Every row comes from one small tree of marks. The marks that hang from a mark follow it in brackets, in alphabetical order. Every link used is in the known rows. Which tree was each row made from?
Known rows:
voleb[visase]: [ -2.4  21.3 -38.7  19.1 -22.4  40.5 -14.2  10.2 -13.5  -6.4  15.9  -4.8
 -14.9 -18.6  -7.8  -7.6  14.9 -13.7  -9.7  35.5 -13.9]
roko[getiru[bitaz] mitude]: [  3.4 -33.5  -1.3 -52.4  86.3  -8.7   0.7 -14.2  -4.3  -7.6  50.8 -31.9
  30.9   2.4 -48.9  31.5   1.0  17.1  34.8  36.2  -0.7]
roko[getiru mitude[fefe zogu]]: [ 17.7 -23.6 -12.2 -53.6  54.3 -26.0 -17.2  16.0   0.4   9.9  -3.2 -31.8
  38.6  55.5  35.2  23.5   7.8  42.4  -3.1   1.8  42.2]
voleb[visase[bitaz]]: [-22.0  -7.5 -38.8  36.7  -5.1   7.2  -5.9   2.9   1.0 -16.5  23.4  -0.3
 -16.1  14.9 -26.6   8.9  -2.5 -15.5  -7.2  27.8 -21.4]
zogu[mitude[roko]]: [-15.4  -9.0  29.9  17.3 -35.7   8.0  25.0 -28.3 -28.1 -11.5  32.8  -4.1
  -9.3 -38.0  32.6   5.2   5.3 -15.0  15.2  -4.4 -13.9]
zogu[mitude[fefe]]: [ -0.8  10.3  13.8  20.5 -22.4  11.9  -8.2 -23.8 -22.5 -13.6  18.1  10.6
   9.7 -29.9  32.3 -11.3  29.7  -1.9 -10.9 -12.7   1.1]
voleb[visase zogu[mitude]]: [-11.4  54.9  -4.3   7.9 -23.7  25.3  -7.4 -12.6 -20.2  16.9  -2.8  32.4
 -46.0 -18.6 -32.8 -42.9   0.5 -12.3  -4.0  10.9   3.4]
zogu[mitude[fefe] voleb[visase]]: [  3.7  64.3   1.0  27.0 -50.2  17.9   1.8 -16.8  -6.3 -21.1 -48.1  30.1
 -22.3 -35.1  15.1 -39.6  11.0   1.9 -25.1 -62.9   1.8]
roko[getiru[bitaz[visase]] mitude[fefe]]: [ 27.9 -16.8   5.1 -59.8  79.5 -71.2 -27.0  -2.6  16.6 -32.4  12.2 -32.0
  36.2  50.1 -52.5  15.9  -7.4  18.8  26.6  -3.9  -7.8]
zogu[mitude]: [-21.3  15.1   4.6  19.2 -12.9  24.1   7.8 -41.6 -34.4 -10.7  35.9   6.1
  -0.4 -46.5  13.0  -7.3  28.5  -7.9   6.6   9.7  -5.1]
fefe[mitude[zogu]]: [ -8.7 -18.8 -24.6  23.3   6.7  49.4 -19.5  -6.1 -27.8  37.6  16.6 -20.7
  27.1 -11.3  32.4  11.0  30.0   0.2 -12.7  62.2  20.5]
getiru[bitaz[visase] roko[mitude[fefe]]]: [ 32.4  -2.7  23.6 -24.3  38.8 -57.0 -14.7  32.1  46.5 -51.1   7.7  -6.8
  16.0  23.5 -63.9   6.8  -0.9 -10.5  41.1   8.4 -51.2]
getiru[bitaz[visase] roko[mitude]]: [  9.8   2.7  15.7 -23.2  44.8 -46.0   1.1  13.8  32.6 -48.7  26.4  -8.9
   6.8   7.2 -78.9  12.4   0.8 -17.8  60.5  32.2 -61.9]
zogu[mitude[roko] voleb]: [-21.1  14.4  26.2  26.6 -53.0  14.1  47.9 -38.2 -27.9 -16.9   9.0  13.6
 -18.3 -60.0  38.7  -3.8   7.8  -2.6   6.2 -43.3  -7.2]
fefe[mitude[roko[getiru] zogu[voleb[visase]]]]: [  7.9  -3.7 -10.6  -5.0   0.3  23.0   2.5  -4.0  -7.5  49.2 -58.8 -30.3
   1.9  14.1  21.3  18.9 -32.5  20.6 -19.6 -17.8  32.2]
voleb[visase zogu[mitude[fefe roko]]]: [ 15.3  28.3  27.0   0.0 -50.8  -6.8  -4.6  19.9   5.0  13.0 -21.2  28.6
 -41.3   3.4   8.3 -35.6 -23.5 -13.0 -17.6 -23.4   3.3]
voleb[zogu]: [-15.4   0.1 -26.3   9.2 -10.5  38.9   1.2   6.4 -25.1  16.8  60.8  23.0
 -24.4 -29.2  -6.6 -11.3  27.3  -9.6  -9.5  61.5   7.7]
fefe[mitude]: [-12.2 -17.3 -20.4  33.7   5.5  57.3  -2.7 -36.2 -50.5  16.0  49.3 -25.7
  14.8 -53.9  17.2  25.4  34.6  -0.2  -2.5  60.0   3.3]
mitude[roko[getiru]]: [ -7.0 -49.5  -2.8 -13.6   7.2   5.0  15.9 -10.0 -20.3   8.5  48.0 -34.1
   6.7 -10.6  22.2  43.2  -4.1   5.0   5.2  16.4   4.6]
mitude[fefe roko zogu[voleb[visase[bitaz]]]]: [  0.3 -15.7 -15.4  29.4 -46.1 -26.4  -1.6  55.0  46.5  -6.1 -55.8  18.0
 -10.3  56.2  32.2  -8.2 -29.7  -6.2 -37.5 -47.8   0.1]
zogu[mitude voleb]: [-28.8  37.8   5.7  31.4 -31.7  30.1  31.0 -54.3 -38.1 -19.7  11.2  25.9
 -10.1 -69.3  18.2 -16.9  33.0   1.7  -0.1 -26.4   0.5]

Write each row's tree:
[  3.5 -51.4  16.7 -15.7  38.5  17.3   2.0  -5.0  13.2  46.0 -16.2 -20.4
  31.6  -1.0  -1.4  24.1 -20.2   5.0  -1.7   6.4  21.3] -> fefe[mitude[roko[getiru[bitaz]] zogu[voleb]]]
[  4.5   3.6 -17.1 -17.0 -16.5   1.9   9.1  25.1  19.2  24.8 -53.5  -9.9
 -11.4  28.0  20.9   4.1 -29.0  10.6 -21.4 -32.5  20.3] -> mitude[roko[getiru] zogu[voleb[visase]]]
[  4.7 -15.4  17.1 -16.1  48.2   4.1  14.2  19.7  28.2 -25.3  48.8  -6.5
  12.8 -26.5 -57.2  22.0   7.9 -17.9  53.2  45.2 -43.1] -> getiru[bitaz roko[mitude]]
[  1.2  -3.9   2.0 -15.1  22.8  -1.2  12.5  32.7  15.1  -8.4  14.5  -8.8
   9.3  14.1   6.2  19.8  13.9   2.4  31.5  34.1  -8.8] -> getiru[roko[mitude[zogu]]]
[ -3.8  35.9 -37.0  32.0 -17.6  55.0  -9.4  -1.0 -11.2  31.1 -48.5  -3.3
  -1.6 -16.0  15.6 -16.2  11.6   6.2 -28.0  12.9  18.8] -> fefe[mitude[zogu[voleb[visase]]]]
[ -3.4  19.0  15.5   7.5 -18.9  11.3  -6.4 -13.7 -20.3  11.8  23.0  38.5
 -17.0 -21.1  12.5 -30.6  20.9  -0.5 -17.0   2.3  16.1] -> voleb[zogu[mitude[fefe]]]
[ 23.0 -22.4  53.0 -32.8  24.8 -76.0 -21.4 -16.0  26.1 -16.5 -15.4 -12.4
  21.7  34.3 -31.6   0.2 -34.3  -9.1  15.8 -43.7 -23.2] -> zogu[mitude[fefe roko[getiru[bitaz[visase]]]]]
[ 24.5 -74.8  18.8 -37.6  32.9 -22.7 -31.5  56.0  53.4  26.7  -1.4 -12.8
  39.5  52.6   9.0  14.1 -22.7  -8.4 -16.5   7.9   8.1] -> mitude[fefe roko[getiru[bitaz]] zogu]
[  9.6 -12.9  -4.8 -59.2  82.0 -57.6 -12.4 -18.2   1.5 -28.8  26.3 -36.8
  24.6  32.9 -71.1  20.0  -6.0  14.5  44.8  23.1 -18.6] -> roko[getiru[bitaz[visase]] mitude]
[-12.0  22.3   6.2  22.8 -12.0 -22.8 -16.1  -2.2   5.0   2.4 -15.0  43.8
 -33.1  27.2 -29.5 -31.2 -17.9 -10.2 -18.5 -17.1   3.5] -> voleb[visase[bitaz] zogu[mitude[fefe]]]
[ -7.5  47.1  14.0  23.6 -63.9  12.4  34.0 -23.2 -10.7 -14.7 -29.0  13.9
 -36.1 -43.4  17.7 -20.5 -12.7  -8.9   1.8 -53.9 -13.1] -> zogu[mitude[roko] voleb[visase]]
[ -9.8  12.1  26.6  39.5 -51.0 -36.1  22.2  -9.7  12.3 -27.6 -45.7  23.3
 -25.0   4.3  14.1  -9.2 -31.5  -3.8 -14.7 -83.6 -12.9] -> zogu[mitude[fefe roko] voleb[visase[bitaz]]]
[  5.6 -20.5  43.5 -31.2   1.4 -23.7   6.4 -17.3 -13.4  26.5   7.8  11.2
 -13.2   4.5  19.0   2.5 -22.9  12.6  -7.3 -28.4  29.0] -> voleb[zogu[mitude[fefe roko[getiru]]]]
[-20.9  24.0 -35.1   3.1  10.6 -22.6  16.5  13.9  14.6 -22.7 -33.8   4.9
  -9.3  49.5  -9.1  -2.1  -8.5  16.6   3.3 -18.3  10.1] -> roko[mitude[zogu[voleb[visase[bitaz]]]]]
[  4.8  -6.7   8.3   9.6  18.4 -17.3 -12.5  20.0  43.5 -33.6  26.3   9.3
   3.5  -8.7 -76.7   0.5   0.9 -42.0  34.7  40.3 -69.4] -> getiru[bitaz[visase] roko]
[ -4.6 -34.2   0.3  -4.8  11.8  21.9  17.7 -20.9 -23.3  46.9 -20.0 -31.1
  22.1  -6.9  45.3  35.3  -8.3  25.0 -12.1  -5.2  40.0] -> fefe[mitude[roko[getiru] zogu[voleb]]]
[ 18.9 -10.7   5.8 -15.0  16.4 -13.7  -3.7  49.8  29.7  -9.3  -5.7  -3.6
  20.4  28.4  23.7  14.5  14.7  10.1  11.5   9.4   0.6] -> getiru[roko[mitude[fefe zogu]]]
[ -1.9 -57.6   5.8  -3.3  25.3  23.3  13.6 -38.2 -44.8  34.4  39.7 -56.2
  20.4 -26.2  24.6  59.3  -6.9  17.4   9.4  30.6  17.1] -> fefe[mitude[roko[getiru]]]
[  4.4  10.9 -16.6  26.9 -42.6  35.4   5.8  14.8  -3.5  34.1 -49.2 -15.2
  -8.9  -7.3  35.2  -1.2 -14.2   1.5 -19.5  -2.3  14.3] -> fefe[mitude[roko zogu[voleb[visase]]]]
[  2.0   4.4 -25.2  18.8 -31.6  24.4  -6.3  28.9  13.5   1.3 -18.1  26.0
  12.8   0.8  56.2 -19.5  31.7   5.5 -40.3 -12.9  22.1] -> mitude[fefe zogu[voleb]]
[  7.7  14.3 -16.4 -11.1  -2.2  -6.5   9.9  21.7   0.1 -14.6 -17.3   4.7
  17.0  15.1  52.5  -7.9  27.8  30.6 -12.9 -23.3  29.9] -> roko[mitude[fefe zogu[voleb]]]
[  8.9  50.7   3.1   5.1 -30.3  10.7 -20.9   4.7  -5.8  12.8 -16.6  38.0
 -36.2  -3.1 -10.5 -49.3  -1.1  -5.9 -21.7 -12.0   9.9] -> voleb[visase zogu[mitude[fefe]]]
[ 26.6 -51.0  16.0 -34.0  27.8 -60.0 -27.3  18.6  35.5 -15.1   4.7 -21.9
  24.2  44.5 -30.1  16.5 -28.8 -10.5   6.7  -7.1 -27.0] -> mitude[fefe roko[getiru[bitaz[visase]]]]
[-29.3  26.5  -1.1  23.9  -5.4  -8.5  -0.8 -20.8  -8.8   3.9   2.8  36.9
 -41.7  11.5 -49.4 -27.4 -17.3 -15.7   0.1   5.3  -4.0] -> voleb[visase[bitaz] zogu[mitude]]
[ -6.4  42.7 -43.7  20.0 -33.6  35.9  -5.2  27.3  12.1   6.9 -40.6  20.7
 -14.1   3.1  14.2 -34.0  12.6  -5.6 -27.2  -3.1   6.1] -> mitude[zogu[voleb[visase]]]
